Each row comes from the steps of one walk. Every step used is in the known rows, and no mark comes twice. Write the walk behind each row, first mark first.
In the rows, 128 means zero.
Known rows:
fofal/vogaf/berit: [115 130 143 143  70  71 174 139 105 108  84 113 172 147 131 129 164 119
 124 197 126 121 170 128 156 114 157 144  94 118 156 122 143 184 178 148
 187 173 193 155  86 115  94 109 115 118 153  85 140  49 142 172 142 110
 147 152 167 121 159]
vogaf/berit: [142 119 102 144  83 109 192 127 109 105  93 142 148 177 150  90 154 135
 159 163 148 167 154 129 144 131 116 129  85 140 137 140 152 148 134 137
 145 143 167 135 124 123  93  94  91 109 115 105 134  93 128 120 127  98
 145 154 146 143 154]
vakeb/doba/vogaf/luref: [107  88 160 102  76 127 181 159  53 135 146 135 141 178 153 129 121 160
 118 143  94 156 133 123 125 131  96 165 125 126 107 153 115 150 133 122
 100 162 157 118 120 130 105 127 176 139 136 139 199  92  90 121  99 106
 138 121 153 136 127]
fofal/vogaf/luref/vedap: [118 110 200 103  78 114 141 161  90 105 115 116 172 131 125 138 153 124
  91 165 113 119 181 168 147 121 182 161  98 116 120 116  96 208 173 103
 185 148 172 158 105 107 110 114 142 109 157  71 134  57 146 137 153 113
 143 157 134 126 170]
vedap/doba: [111 133 119 165 129 117 124 111 135 113 120 129 134 167 145 146 114 116
 149 107 134 113 148 136 123 114 156 117 124 122 127 168 105 138 132 123
 128 136 123 142  89 157  91 167 159 156 138 170 129 108 112 115 109 135
 116 105 143 116 112]
vimo/vakeb/luref: [122  64 130 148 151 186 137 133  83 135 152 182 138 109 115 140 170 191
 139 115 139 104 126 140 129 121  89 108  78 140 137 140  97 122 105 118
 124 122 133 113 126  95 150 149 186 153 170 126 107 152 119  90 125 132
 124 114 151 189 106]
doba/vogaf: [118  96 140 114  96 109 151 164  92 111 142  91 161 154 103 141 128 167
 112 173 127 156 101  83 126 137 137 133 126 117 159  95 124 136 152 137
 155 127 112 142 133  94  95 143 134 117 127 114 135  99 119 135 125 127
 124  97 100  96 126]
vakeb/doba/vogaf: [118 101 148 116  94 120 174 156  79 152 150 115 137 154 141 136 126 156
 122 156  96 139 115 105 115 130  87 161 136 137 119 148 128 136 128 131
  94 166 156 120 110 132 110 143 164 143 143 141 189  99  99 141 100 120
 132 110 151 129 106]
fofal/vogaf/berit/vedap: [121 115 137 140  74  76 192 138 106 121 101 104 181 143 122 115 168 125
 129 186 130 123 162 133 156 117 148 167 103 141 145 116 156 183 171 143
 178 168 214 160  72 106  98 107 101 139 164  55 137  47 159 161 127 120
 166 171 155 110 168]
berit/vedap/fofal/vogaf: [ 97  90 143 112 116  75 178 121 118 157 128  79 149 114 139 114 144 121
 112 131 119 119 107 149 135 102 151 193 155 133 127 110 163 160 160 154
 164 108 190 109  66 108  92 136 135 187 177  66 126 124 160 113  86 174
 143 180 106  93 156]
vogaf/luref: [110  99 156 108  88 139 139 138  72  99 118 169 139 178 152 116 118 129
 118  98 119 164 160 162 151 128 138 130 110 112 101 134 105 163 141 110
 129 114 137 120 148 127 113  97 152 123 119 118 154 116 102  91 119 102
 140 149 132 141 169]
berit/vedap/fofal: [107  84 126 108 127  91 174 113 121 157 137  92 138 119 146 101 136 126
 122 107 123 135  93 147 126 114 132 190 155 148 117 118 160 141 137 149
 137  90 176  96  85 111  95 129 129 187 165  80 127 147 151  90  76 168
 139 180  96 102 150]
vakeb/luref/vedap/doba/vogaf: [136  61 181 117 126 210 140 145  97 129 147 117 169 112  95 136 150 182
 124 149 140 141 155 126 129 137 160 144 113 104  89 159  79 158 104  70
 108 103 140 141 117 128  83 154 173 122 121 121 136 119 150  72 135 149
  85 101  87 150  90]
vedap/doba/vogaf: [108 112 132 153 106 106 142 139 111  99 127 104 156 188 132 156 114 142
 142 139 133 130 131 100 122 122 160 122 125 116 151 143 102 142 152 130
 146 136 113 145  92 137  68 179 162 152 136 161 136  87 107 120 111 130
 116  83 125  96 113]
vedap/fofal: [ 90 109 150 115 117  80 148 108 124 139 105  93 116 131 161 123 116 119
 124 132 116 128  97 131 131  96 143 136 142  75 135 133 138 148 159 162
 169  93 141  82 106 123  72 139 163 147 145 130 133 165 118  96 108 163
  84 142 120 124 135]
vimo/vedap/fofal/vogaf/luref: [101  95 176  72 135 101 180 120 120 146 140 129 125 121 147  99 148 141
  97 178 133  90 150 127 154  80 153 165 128 124 115 109  96 220 194  98
 212  99 159 106  76  96 123 117 164 132 189 108 112  87  93 104 128 150
 121 160 102  89 142]
vakeb/vimo/vogaf/berit/vedap: [120 123 124 167 110  76 188 135  49 127 137  84 123 126  97  95 127 190
 132 185 106  92 182  91 102 175 154 146  94 160 158 111 159 202 141 106
 160 155 135 118 118 154 110 130 129 141 113  82 207  68 153 138  98 117
  78 154 175 122 142]
doba/vogaf/berit: [127  91 125 128  63  91 195 165  79  97 115 102 175 186 121 112 147 172
 134 201 143 179 117  83 137 145 127 136  99 123 169 106 140 149 153 141
 163 136 141 147 128  92  67 117 106 108 116  94 140  74 116 129 125 101
 136 113 112 110 144]
berit/vedap/fofal/vogaf/luref: [ 90  79 153 101 102  76 182 123 102 146 127  92 154 135 147 109 143 123
 105 121 114 129 114 159 142 106 156 195 147 129 118 112 152 172 165 151
 164  99 196 105  73 108  86 123 140 185 178  61 138 119 152  99  82 166
 143 195 113 100 172]
vakeb/fofal/vogaf/luref/vedap/doba: [121 116 183 122 109 116 131 142  83 177 116 112 131 130 111 117  83 127
 116 185 100 109 147 163 138 142 131 171 116  68  88 148  94 215 179 151
 157 137 182 137 103 122  98 121 170 164 145  72 141  99 136 115  89 133
  91 127 197 141 164]
vimo/vogaf/berit: [ 99 106 125 146  71  70 173 146  84  81 131 119 171 153 142 108 118 153
 115 193 125 119 146 104 118 138 145 151  61 150 167 114 143 150 136 136
 211 175 128 131  96 137 121 110 139 101 142  87 144  56 105 147 133 111
  99 153 138 123 122]
vedap/doba/vogaf/luref: [ 97  98 146 148  88 112 149 142  86  85 121 122 163 214 143 147 110 142
 136 122 133 147 147 116 133 129 165 124 115 106 142 147  88 162 159 118
 150 129 117 142 102 132  60 158 175 150 133 159 148  83  91 106 100 118
 119  97 124 101 128]
vogaf/berit/vedap: [140  97  93 139  86 101 212 129 107 117 110 131 164 174 149  75 166 135
 157 149 154 176 145 142 143 138 110 169 102 173 129 130 173 149 123 136
 131 134 195 138 102 115 101  87  72 144 129  66 134  88 146 106  98 109
 172 179 128 126 162]
vimo/vedap/fofal: [119 100 148  77 158 118 175 111 145 157 154 128 108 112 148  90 142 146
 114 164 139  96 129 120 141  89 133 157 137 139 115 113 104 187 166  98
 188  86 136  96  91 105 137 124 146 133 172 126  95 119  90  93 122 159
 115 148  86  93 127]
vimo/vedap/doba/vogaf/berit: [131 100 130 114 137 124 193 130 129 124 156 138 145 173 135  98 153 163
 141 184 163 115 163  97 140 112 138 151 109 173 132 126  90 191 165  78
 177 122 132 151  76 105 118 140 134 130 166 139 101  47  77 107 124 124
 144 120  92  75 116]
berit/vedap: [127  98 111 117 137 126 162 128 124 146 155 112 146 124 125 102 146 132
 123 105 134 137 117 142 126 136 122 185 146 180 116 113 156 125 119 128
 110 113 166 131  98 116 139 123 106 173 153  83 126 123 158 111  90 145
 172 170 101 108 144]
vimo/vedap/doba/vogaf: [128 103 134 109 152 133 171 133 133 131 166 135 138 156 126 113 147 161
 122 170 156  99 152  95 131 108 143 147 119 170 128 122  80 182 160  71
 172 118 119 145  79 109 131 151 145 137 171 150  96  62  79 109 124 137
 138 107  90  69 110]

Write each row's walk:
[133 104 195  85 117 118 149 151 139 136 126  61 149  86 137 125 165 130
 108 183 123 113 135 164 109 121 177 178 110 121 121 123 114 187 144 112
 185 113 166 130 101  96  93 137 126 108 154  68  97 113 169  97 151 143
 104 153  86 129 147] => luref/vedap/fofal/vogaf
[131  96 181 102  94 167 138 155  87  91 130 148 157 179 158 114 141 131
 122 108 131 160 181 191 128 142 167 150  86 136  90 155  81 185 128  75
 137 107 138 144 132 125 105 115 142 114 119 107 132  94 122  63 131 101
 138 147 107 144 159] => vogaf/luref/vedap/doba
[124 103 109 148 134 114 159 114 133 135 147 115 149 155 137 116 138 121
 143  91 139 123 132 147 121 128 141 177 143 179 114 141 137 137 122 125
 113 119 162 139  71 137 114 148 124 196 158 110 125 106 145 102  83 154
 163 156 114  98 134] => berit/vedap/doba
[158 100 159 119 107 142 161 164 128 100 143  86 173 156 130 118 167 156
 145 179 148 145 153 143 100 154 166 165  84 162 128 145 100 172 119  84
 151 129 140 169 109 105  86 150 107 102 125  97  96  70 151  91 140 110
 126 114  88 122 127] => luref/vedap/doba/vogaf/berit
[ 69 101 186 107  84  60 155 121  93 120  87  98 137 144 163 134 119 115
 102 147  99 120 128 149 151  81 175 145 129  50 131 127 128 195 195 165
 203 108 172  92  92 114  59 126 185 145 165 106 148 122 120 110 112 153
  92 154 141 118 163] => vedap/fofal/vogaf/luref
[ 96  91 117 143  71  69 185 149  83  89 145 111 179 156 136  98 128 157
 113 178 131 129 140 109 118 137 140 179  63 180 165 110 158 152 126 134
 202 167 148 134  83 131 126 106 128 124 152  62 142  54 116 138 113 124
 120 174 127 109 130] => vimo/vogaf/berit/vedap
[125  69 181  83  72 137 164 188  65  89 147 103 176 174 122 123 144 177
 101 170 128 181 132 121 128 155 154 153  99 123 132 101  96 175 151 102
 159 114 122 146 148  85  84 120 135  94 117  82 134  80 121  99 132 103
 135 111  79 113 154] => doba/vogaf/luref/vedap
[ 83 108 161 123  81  44 181 117 109 128  76  83 143 142 163 122 137 114
 124 178 111 122 128 133 147  82 161 145 119  67 152 130 150 187 194 180
 211 129 187 103  79 114  44 126 156 139 163  96 139 111 132 125 117 148
  93 157 143 121 159] => vedap/fofal/vogaf/berit
[135  86 156 132 133 137 135 157  76 162 147 151 130 111 120 123 145 170
 125 165 122  90 127 171 116 142  91 147  67 130 137 127  94 183 154 146
 169 137 163 128 114  71 149 136 171 161 185  66  90 117 128 106 107 121
 126 126 192 186 156] => vimo/vakeb/fofal/vogaf/luref/vedap
[112  65 188  80  67 123 169 179  62  92 137  95 170 174 130 122 142 172
  99 170 124 180 118 126 131 147 163 153 103 107 132 104 101 178 158 112
 173  98 127 130 141  79  70 126 148 102 123  85 138  99 116  86 124 115
 120 118  74 114 157] => doba/vogaf/luref/vedap/fofal
[158 104 166 113 119 151 143 169 132 106 152  80 169 137 123 133 162 152
 131 165 143 129 147 141  97 153 171 160 101 161 124 138  92 166 118  82
 148 126 128 167 111 104  97 164 118 108 132 102  99  82 149  95 144 119
 121 106  80 116 116] => luref/vedap/doba/vogaf
[114  87 116 137 119 107 171 135 113 127 153  98 169 165 125 125 139 143
 130 112 136 139 113 125 124 133 144 179 141 174 131 124 136 138 129 131
 125 118 155 148  78 120  96 155 128 193 159 101 129  92 140 108  78 151
 160 140 104  80 133] => berit/vedap/doba/vogaf
[116  66 120 116  61  78 220 162  78 106 123  82 178 184 132 100 153 170
 132 188 141 185 104  92 138 138 125 164 113 133 163  99 154 160 158 150
 167 121 163 134 108  82  57 117 105 136 134  69 138  83 127 111  97 120
 140 138  95  97 156] => doba/vogaf/berit/vedap/fofal
[103 125 159 153 108  98 151 140  30 118 139 102 112 128 100 116 104 183
 114 158  92  89 185 101 107 176 168 126  99 126 146 113 128 207 149  89
 162 145 111 110 141 154 119 134 166 134 104 107 219  82 131 130 104 118
  63 138 180 131 145] => vakeb/vimo/vogaf/luref
[ 94  90 176 124  78 110 137 166  72  65 158 125 178 155 142 126 113 159
  85 150 112 114 163 146 107 143 184 163  58 151 138 126  94 176 135  96
 211 151 110 137 104 135 128 129 176 102 149  92 139  59 100 113 134 115
  92 151 118 126 129] => vimo/vogaf/luref/vedap/doba
[102  76 164  99  70 116 160 169  55  88 133 118 166 185 122 131 125 168
 105 153 123 177 121 105 139 140 144 135 115 103 141 101 104 162 160 124
 154 115 118 135 144  95  84 118 150 114 120 105 151  86 101 113 117 109
 129 112 103 105 152] => doba/vogaf/luref
[ 90  88 124 142  70  55 194 144  84  92 138 102 174 155 148  95 119 156
 109 182 126 123 128 112 118 129 150 182  72 160 165 111 161 158 138 146
 220 155 153 117  73 129 106 111 140 133 159  61 139  69 113 129 105 132
 105 178 126 108 130] => vimo/vogaf/berit/vedap/fofal
[111 104 122 166  84  95 173 135 103  85 107 109 169 214 140 137 131 148
 157 159 144 148 141 104 132 126 153 123 102 119 157 152 113 155 151 133
 153 142 133 150  90 127  50 155 144 138 128 150 139  72 104 119 106 118
 122  97 131 100 120] => vedap/doba/vogaf/berit
[123  91 143 142 132 123 135 146  69 164 134 166 122 122 123 128 133 165
 127 157 115  85 121 164 126 133  83 137  71 116 141 131  97 172 162 164
 167 140 162 118 112  80 147 135 181 172 184  81 103 123 116 115  96 122
 125 125 209 179 154] => vimo/vakeb/fofal/vogaf/luref
[125 114 187 107 108 120 130 147  78 179 121 114 129 119 105 109  94 128
 103 190 102 113 139 164 136 144 124 175 119  67  86 133 105 212 178 147
 158 133 180 130 116 110 110 108 159 156 137  56 142 104 142 119  92 131
  93 134 189 145 165] => vakeb/fofal/vogaf/luref/vedap
[111  82 135 117  67  93 222 148  71 151 133 104 150 177 160 107 139 160
 136 170 102 160 120 112 121 124  89 184 126 137 121 153 152 153 132 145
 111 159 193 108  93 123  78 128 151 154 149 111 194  88 106 119  82 120
 139 139 151 128 130] => vakeb/doba/vogaf/berit/vedap/fofal
[129  74 117 120  67  93 212 161  79 104 127  94 186 184 121 103 156 176
 135 187 147 182 111  91 136 143 120 162 107 150 161  98 155 148 147 140
 152 133 159 149 116  87  75 114  97 129 125  68 137  70 131 120 107 112
 153 132  99  95 150] => doba/vogaf/berit/vedap
[107 112 177 138 109  93 160 140  33 119 143  81 118 114 109 107 112 187
 108 170  91  87 179 113  98 170 178 139  98 121 140 118 125 223 151  88
 183 130 118 102 134 147  98 138 168 126 108  93 208  94 139 111 109 123
  49 147 156 136 147] => vakeb/vimo/vogaf/luref/vedap/fofal
[118 133 158 127 126  99 124 133 102 198 119 104 118 101  93 123  80 124
 115 192 101  92 121 135 138 138 106 163 134  62 106 130 121 187 184 175
 149 144 174 127 106 119 114 126 162 170 146  72 143 119 144 145  88 148
  87 121 205 134 147] => vakeb/fofal/vogaf
[131 124 152 126 145  90 199 111  79 169 126  93  89 109 105  85 151 178
 138 197 118  76 192  97 128 134 152 136 130 128 135 118 130 249 187  82
 174 118 158 108 109 122  98 132 136 144 132 110 181  85 137 118 104 136
  82 147 163 111 157] => vakeb/vimo/vedap/fofal/vogaf/berit
[126  62 192  96 134 200 141 130 103 149 143 114 149  82 104 121 148 172
 116 143 129 141 143 144 135 124 151 153 122  89  78 150  98 162 111  89
 117  85 159 108 131 123  83 140 174 121 128 107 134 159 157  57 134 165
  72 131  81 163 102] => vakeb/luref/vedap/fofal
[118 125 127 180 106  75 184 125  47 119 134  81 128 135 104  97 122 186
 143 174 109  90 187  90 100 172 161 142  97 157 157 128 151 202 143 101
 164 158 137 125 104 159  95 141 142 157 110  97 207  63 148 133  90 122
  77 147 181 118 136] => vakeb/vimo/vogaf/berit/vedap/doba
[143 123 132 144 147 116 194 119  73 148 144 104 101 144  96  89 147 191
 156 190 133  89 198  77 123 159 148 123 122 158 137 129 113 231 169  63
 145 125 133 130 114 133  96 147 129 143 116 134 178  59 125 112 102 117
  97 117 153 103 136] => vakeb/vimo/vedap/doba/vogaf/berit
[129  50 158 128 148 192 145 138  88 141 155 154 143  91 125 134 184 194
 133 131 138 106 122 154 116 119 112 127  71 140 135 140  89 140 107 106
 140 106 142 107 120  84 135 153 183 139 173 105  90 153 134  64 130 140
 108 120 122 195 109] => vimo/vakeb/luref/vedap/fofal
[135  65 148 125 113 151 170 174  63 132 167 160 145 153 154 131 177 191
 131 139 114 118 125 155  97 139  79 150  64 183 143 139  95 144 117 116
 127 156 147 124 121  76 149 147 171 140 181 109 125 105  99 102 117 100
 158 118 161 180 131] => vimo/vakeb/doba/vogaf/luref/vedap
[134  49 152 140 146 197 147 154  84 124 160 153 161 116 114 144 185 208
 137 139 144 107 131 143 115 137 116 123  63 153 139 142  77 144 110  92
 136 118 131 130 119  82 130 167 186 141 169 111  94 125 130  74 132 129
 118  99 125 182 100] => vimo/vakeb/luref/vedap/doba/vogaf
[131  94 118 149 140 144 152 140  96 151 158 174 119 125 159 135 165 173
 145 121 112  95 123 154 107 123  62 131  78 179 142 151 111 120 108 136
 111 163 153 108 105  98 170 150 175 158 188 137 122 131  97 121 110 113
 154 122 186 185 117] => vimo/vakeb/doba
[126  54 168 129 144 178 146 144  88 137 150 145 152  85 118 143 188 191
 126 145 131  95 130 158 121 118 120 133  71 132 135 135  90 156 118 111
 157 118 156 116 109  78 131 153 191 138 187  96  94 138 141  82 136 142
 111 126 131 187 112] => vimo/vakeb/luref/vedap/fofal/vogaf
